Every row comes from one small tree of marks. The marks that hang from a mark follow it in brackets, in the order of their numbers. Every link used is in the known rows. Which tree was each row made from?
Known rows:
Z346(Z650): [ 0.32 -1.05 -0.78 -1.50 -0.38  0.48  0.53 -0.05 -0.17  0.19  0.00 -0.15
  0.01 -0.42  0.47 -0.46 -0.56  1.11  0.19  0.41  1.02  0.43]
Z948(Z26): [ 0.65  2.83 -0.47 -0.75  0.55 -0.40 -1.75  0.31 -0.05  0.10  0.07 -0.53
 -0.59  0.14 -0.58  0.29  0.20  0.69  1.25 -0.05  1.06  0.32]
Z750(Z74(Z650)): [ 0.59  2.63  0.27 -2.02  0.45 -2.24 -2.38  0.54 -0.06  0.25  0.06 -0.36
 -0.96 -0.56  0.80  2.08  0.13 -1.05  1.80 -0.84  0.07  0.41]
Z346(Z650(Z74 Z305(Z829))): [-0.32 -5.62 -1.32 -1.82 -3.28 -2.31 -1.47  0.19  1.31  0.29 -0.03 -1.90
 -0.94 -0.08  1.34 -2.22  0.16  5.02 -0.11 -0.74  0.48  1.41]
Z650(Z74 Z346): [-0.68 -2.76  0.67 -0.99 -3.77 -1.67  0.25 -0.23  2.24 -0.15 -0.53 -1.76
 -0.68  0.91  1.40 -0.05 -0.34  0.47  1.27  0.53 -0.45  0.12]
Z650(Z74 Z305(Z829) Z346): [-1.11 -6.07  0.06 -1.08 -4.83 -3.41 -1.71  0.00  2.54 -0.21 -0.64 -2.67
 -1.51  0.81  1.24 -1.95  0.27  4.08  0.58 -0.88 -0.88  1.01]
Z26(Z650(Z74 Z305(Z829) Z346)): [-1.11 -6.61 -0.27 -1.06 -3.82 -4.39 -3.73 -1.47  1.74  0.11 -0.53 -3.07
 -1.78  1.09  1.36 -1.56  1.22  4.61 -0.35 -1.06  0.71  0.86]
Z948(Z26(Z650(Z74 Z305 Z346))): [-0.76 -2.24  0.73 -1.88 -3.56 -2.79 -3.22 -1.59  2.50  0.36 -0.56 -3.40
 -1.76  1.41  1.33  0.01  0.76  3.13  2.69  0.13  1.80  0.57]
Z26(Z650): [-0.03 -0.62 -0.38  0.07  1.04 -0.99 -2.07 -1.48 -0.84  0.32  0.11 -0.43
 -0.28  0.26  0.10  0.41  0.95  0.53 -0.89 -0.24  1.62 -0.14]
Z829(Z328 Z346(Z650(Z74))): [ 0.34  2.73  0.45 -3.60 -1.71 -2.10 -2.79 -1.44  0.65 -0.13  0.07 -2.24
 -1.71  0.13  1.47 -1.05  1.95  1.50  3.28 -0.74 -0.63 -0.29]
Z74(Z650): [-0.02  1.52 -0.07 -1.06  0.15 -0.83  0.06  0.61 -0.40  0.20 -0.16 -0.13
 -0.39 -0.26  0.56  0.60 -0.51  0.38  0.62 -0.30 -0.30  0.49]
Z948(Z26(Z650(Z74))): [ 0.26  1.02 -0.76 -0.92 -0.36 -2.22 -3.84 -1.23  0.46  0.58  0.25 -1.79
 -0.94  0.84  0.56  0.89  1.33  1.57  0.65 -0.08  2.60  0.26]
Z829(Z328): [ 0.33  2.06  1.08 -0.91  0.56 -0.48 -2.70 -0.78  1.09 -0.13 -0.18 -0.68
 -0.93  0.11 -0.16 -0.78  1.38  0.44  2.04 -0.64 -1.04 -0.73]
Z948(Z26(Z650(Z305 Z346(Z829)))): [-0.39 -1.53 -1.80 -2.45 -0.99 -3.76 -3.99 -1.76  1.13  0.50 -1.06 -2.85
 -1.32  0.95  0.52 -0.86 -0.37  3.18  1.85  0.15  0.54  1.29]
Z750(Z74(Z650(Z305 Z346))): [-0.44 -0.63  1.83 -2.82 -2.70 -2.79 -1.60  0.14  2.07  0.03 -0.77 -1.95
 -1.76 -0.03  1.55  1.24 -0.37  0.52  3.77 -0.57 -0.72  0.73]
Z948(Z26(Z650(Z74 Z305))): [-0.31 -0.88  0.14 -1.10 -1.62 -2.15 -3.55 -1.36  1.58  0.67  0.07 -2.44
 -1.20  0.95  1.02  0.29  1.33  2.93  1.78 -0.17  2.03  0.53]
Z829(Z328 Z346(Z650(Z74 Z305))): [-0.27  0.92  1.39 -3.81 -3.02 -1.97 -2.51 -1.63  1.81 -0.08 -0.15 -2.93
 -1.92  0.22  1.96 -1.69  1.94  2.87  4.43 -0.73 -1.10  0.02]
Z305(Z829(Z346(Z650))): [ 0.58  0.40 -2.19 -2.40 -0.10 -2.56 -2.46 -0.24 -2.34 -0.28  0.13 -0.92
 -1.33 -0.60 -0.07 -1.77  1.04  2.99 -0.85 -1.54  0.62  1.00]
Z346(Z650(Z305)): [-0.32 -2.85  0.18 -1.61 -1.72  0.55  0.84 -0.23  0.84  0.25 -0.14 -0.77
 -0.23 -0.33  0.85 -1.02 -0.65  2.45  1.32  0.32  0.50  0.70]
Z74(Z650(Z305 Z346)): [-1.11 -1.76  1.43 -1.91 -3.09 -1.44  0.83  0.22  1.82 -0.02 -0.92 -1.74
 -1.21  0.30  1.31 -0.15 -1.08  1.97  2.63 -0.09 -1.09  0.78]
Z829(Z328 Z346(Z650)): [ 0.62  3.96  0.36 -3.36  0.14 -1.19 -2.89 -1.44 -0.49 -0.29 -0.09 -1.42
 -1.65 -0.28  0.43 -1.23  1.74  1.20  2.95 -0.90 -0.42 -0.36]

Write each row's tree:
[-0.51 -1.22  0.97 -2.85 -2.18 -3.83 -4.28 -0.15  2.15 -0.30 -1.06 -2.69
 -2.75  0.26  0.59 -2.32  0.89  4.65  2.80 -2.01 -2.10  0.69]	Z74(Z650(Z305(Z829(Z328)) Z346))
[-0.62 -1.12  0.31 -2.82 -3.60 -1.49  0.08 -0.80  0.59  0.06  0.07 -2.19
 -1.00  0.12  2.06 -0.80  0.56  2.43  2.39 -0.13 -0.01  0.72]	Z829(Z346(Z650(Z74 Z305)))
[-0.32  0.34  0.62 -2.31 -2.33 -4.37 -5.44 -1.09  1.23 -0.39 -0.08 -3.04
 -2.51  0.45  0.84 -2.48  3.11  3.96  2.43 -2.41 -2.06  0.20]	Z650(Z74 Z305(Z829(Z328 Z346)))
[-0.08  3.06  0.47 -3.06 -0.23 -4.23 -5.49 -0.48 -0.44 -0.33 -0.30 -2.32
 -2.83 -0.24  0.34 -2.02  2.42  4.07  2.68 -2.92 -2.27  0.57]	Z74(Z650(Z305(Z829(Z328 Z346))))
[-0.07 -2.88 -1.23 -3.66 -2.23 -2.67 -2.67 -1.16  2.89  0.58 -0.70 -2.62
 -0.93  0.19  2.04 -2.33  0.01  3.56  3.28  0.06 -2.00  0.84]	Z346(Z650(Z74 Z305) Z829(Z328))
[-0.18 -2.20  0.30 -2.91 -2.43 -4.73 -4.05  0.54  1.29 -0.11 -0.66 -2.21
 -2.39 -0.18  0.92 -0.03  0.20  2.78  1.98 -1.79 -0.61  1.35]	Z750(Z74(Z650(Z305(Z829) Z346)))
[ 0.21 -3.12 -3.27 -2.62 -1.65 -2.36 -0.26 -0.25  0.76  0.63 -0.28 -1.26
  0.20  0.00  1.73 -0.93 -1.32  1.75  0.14  0.74 -0.48  1.27]	Z346(Z650(Z74) Z829)
[-0.06 -1.86  0.12 -1.12  0.70 -3.26 -6.90 -2.00  0.58  0.13 -0.18 -2.11
 -2.02  0.27 -0.24 -2.30  2.96  4.56  0.40 -2.17  0.13  0.00]	Z26(Z650(Z305(Z829(Z328))))
[-1.00 -4.52 -1.34 -1.63 -1.60 -3.48 -2.38 -2.07  0.98  0.39 -1.13 -2.33
 -0.77  0.79  1.16 -1.10 -0.53  2.50  0.63  0.21 -0.51  0.91]	Z26(Z650(Z305 Z346(Z829)))
[-0.75 -2.00 -0.83 -1.31 -1.93 -4.86 -4.99 -1.78 -0.70  0.04  0.23 -2.77
 -1.88  0.62  1.10 -1.28  2.69  4.04 -0.51 -2.05  0.64  0.78]	Z26(Z650(Z74 Z305(Z829(Z346))))
[-0.06  0.17  0.39 -2.20 -0.23 -3.20 -4.66  0.11  1.04  0.04 -0.42 -1.77
 -2.17 -0.25  0.24 -2.09  1.43  4.45  1.89 -2.26 -1.76  0.63]	Z74(Z650(Z305(Z829(Z328))))
[-0.46 -2.75  1.13 -1.82 -2.31 -2.94 -4.40 -0.78  2.49 -0.48 -0.90 -2.56
 -2.30  0.48  0.02 -2.95  1.49  4.23  2.19 -1.67 -1.77  0.20]	Z650(Z305(Z829(Z328)) Z346)
[-0.59 -4.15  0.23 -1.93 -3.58 -0.36  0.86 -0.21  2.10  0.45 -0.08 -1.65
 -0.35  0.10  1.90 -0.84 -0.44  2.77  1.68  0.58  0.44  0.79]	Z346(Z650(Z74 Z305))
[-1.07 -3.69  1.20 -0.85 -2.23 -1.56 -1.57 -1.91  1.35  0.08 -0.72 -2.04
 -1.09  0.82  0.86 -0.40  0.43  2.07  1.10 -0.05  0.83  0.16]	Z26(Z650(Z305 Z346))
[ 0.60  1.34  0.80 -3.21  0.19 -4.57 -7.01 -0.01  1.42  0.06 -0.23 -2.03
 -2.73 -0.53  0.44 -0.60  2.12  3.03  3.07 -2.83 -1.40  0.58]	Z750(Z74(Z650(Z305(Z829(Z328)))))
[-0.72 -4.09  1.15 -2.06 -4.22 -3.95 -4.41 -0.80  3.70 -0.36 -0.83 -3.35
 -2.43  0.92  1.13 -2.80  1.61  4.51  2.62 -1.44 -1.89  0.29]	Z650(Z74 Z305(Z829(Z328)) Z346)
[-0.06  1.66  0.57 -2.05 -0.36 -3.40 -5.55 -1.08 -0.01 -0.55 -0.18 -2.20
 -2.45 -0.01 -0.22 -2.69  2.94  3.61  2.04 -2.62 -1.94  0.10]	Z650(Z305(Z829(Z328 Z346)))
[ 0.61  1.06 -1.07 -3.59 -1.37 -3.97 -5.21 -1.03 -0.08 -0.27  0.11 -2.53
 -2.30 -0.08  0.85 -2.33  2.59  3.76  1.55 -1.95 -0.52  0.38]	Z305(Z829(Z328 Z346(Z650(Z74))))
[-0.03 -3.56 -0.21 -2.85 -2.60 -2.79 -4.27 -0.61  2.42  0.17 -0.15 -2.60
 -1.87  0.03  1.16 -2.97  1.55  5.43  1.88 -1.37 -0.55  0.68]	Z346(Z650(Z74 Z305(Z829(Z328))))
[-0.61 -0.64 -0.01 -3.72 -1.84 -3.78 -2.88 -0.72  2.62  0.16 -1.58 -2.75
 -1.82  0.38  1.43 -1.65 -0.63  2.78  4.23 -0.51 -3.48  0.80]	Z74(Z650(Z305 Z346(Z829(Z328))))
[ 0.01  2.16  1.37 -3.49 -1.11 -1.11 -2.50 -1.58  0.55 -0.21 -0.21 -2.12
 -1.85 -0.22  0.88 -1.80  1.77  2.55  4.05 -0.96 -0.91 -0.07]	Z829(Z328 Z346(Z650(Z305)))
[-0.66 -3.97 -2.24 -1.74 -2.15 -4.42 -2.68 -1.90  1.14  0.46 -0.89 -2.50
 -0.65  1.13  1.77 -0.30 -0.30  1.46 -0.10  0.42 -0.14  0.73]	Z26(Z650(Z74 Z346(Z829)))
[-0.79 -4.84  0.06 -0.86 -2.90 -2.43 -1.69  0.01  1.35 -0.36 -0.75 -1.83
 -1.41  0.38  0.18 -2.18  0.08  3.83  0.19 -1.00 -0.76  0.92]	Z650(Z305(Z829) Z346)
[ 0.76  0.18 -2.25 -3.27  0.85 -1.88 -3.04 -1.05  0.60  0.38 -0.58 -1.17
 -0.63 -0.35  0.55 -1.95 -0.13  1.89  1.80 -0.08 -1.39  0.45]	Z346(Z650 Z829(Z328))
[ 0.27 -0.83 -2.16 -2.57 -2.00 -3.51 -2.49 -0.29 -1.15 -0.14  0.28 -1.78
 -1.39 -0.20  1.02 -1.54  1.18  3.39 -0.56 -1.33  0.54  1.06]	Z305(Z829(Z346(Z650(Z74))))
[-0.01 -0.10 -0.85 -2.53 -0.65 -3.12 -3.21 -1.21  1.89 -0.12 -1.24 -1.98
 -1.18  0.56  0.44 -1.73 -0.13  0.97  2.49 -0.19 -2.70  0.08]	Z650(Z346(Z829(Z328)))
[ 0.22  2.03 -1.35 -1.80  0.51 -4.24 -6.59 -1.56 -1.92  0.02  0.22 -2.45
 -2.39  0.30 -0.51 -1.20  2.71  4.48  0.31 -2.28  1.78  1.03]	Z948(Z26(Z650(Z305(Z829(Z346)))))
[-0.66 -2.45 -0.33 -2.60 -0.98 -3.88 -5.03 -2.80  2.08  0.30 -1.34 -3.10
 -1.70  0.91  0.99 -1.90  0.83  2.87  2.67 -0.43 -1.56  0.21]	Z26(Z650(Z305 Z346(Z829(Z328))))
[ 0.11  0.98 -0.19 -1.40 -0.37 -1.90 -3.45 -1.47  0.28  0.13 -0.49 -1.87
 -1.44  0.90 -0.15  0.42  0.61  1.50  1.13  0.05  2.36  0.25]	Z948(Z26(Z650(Z346)))
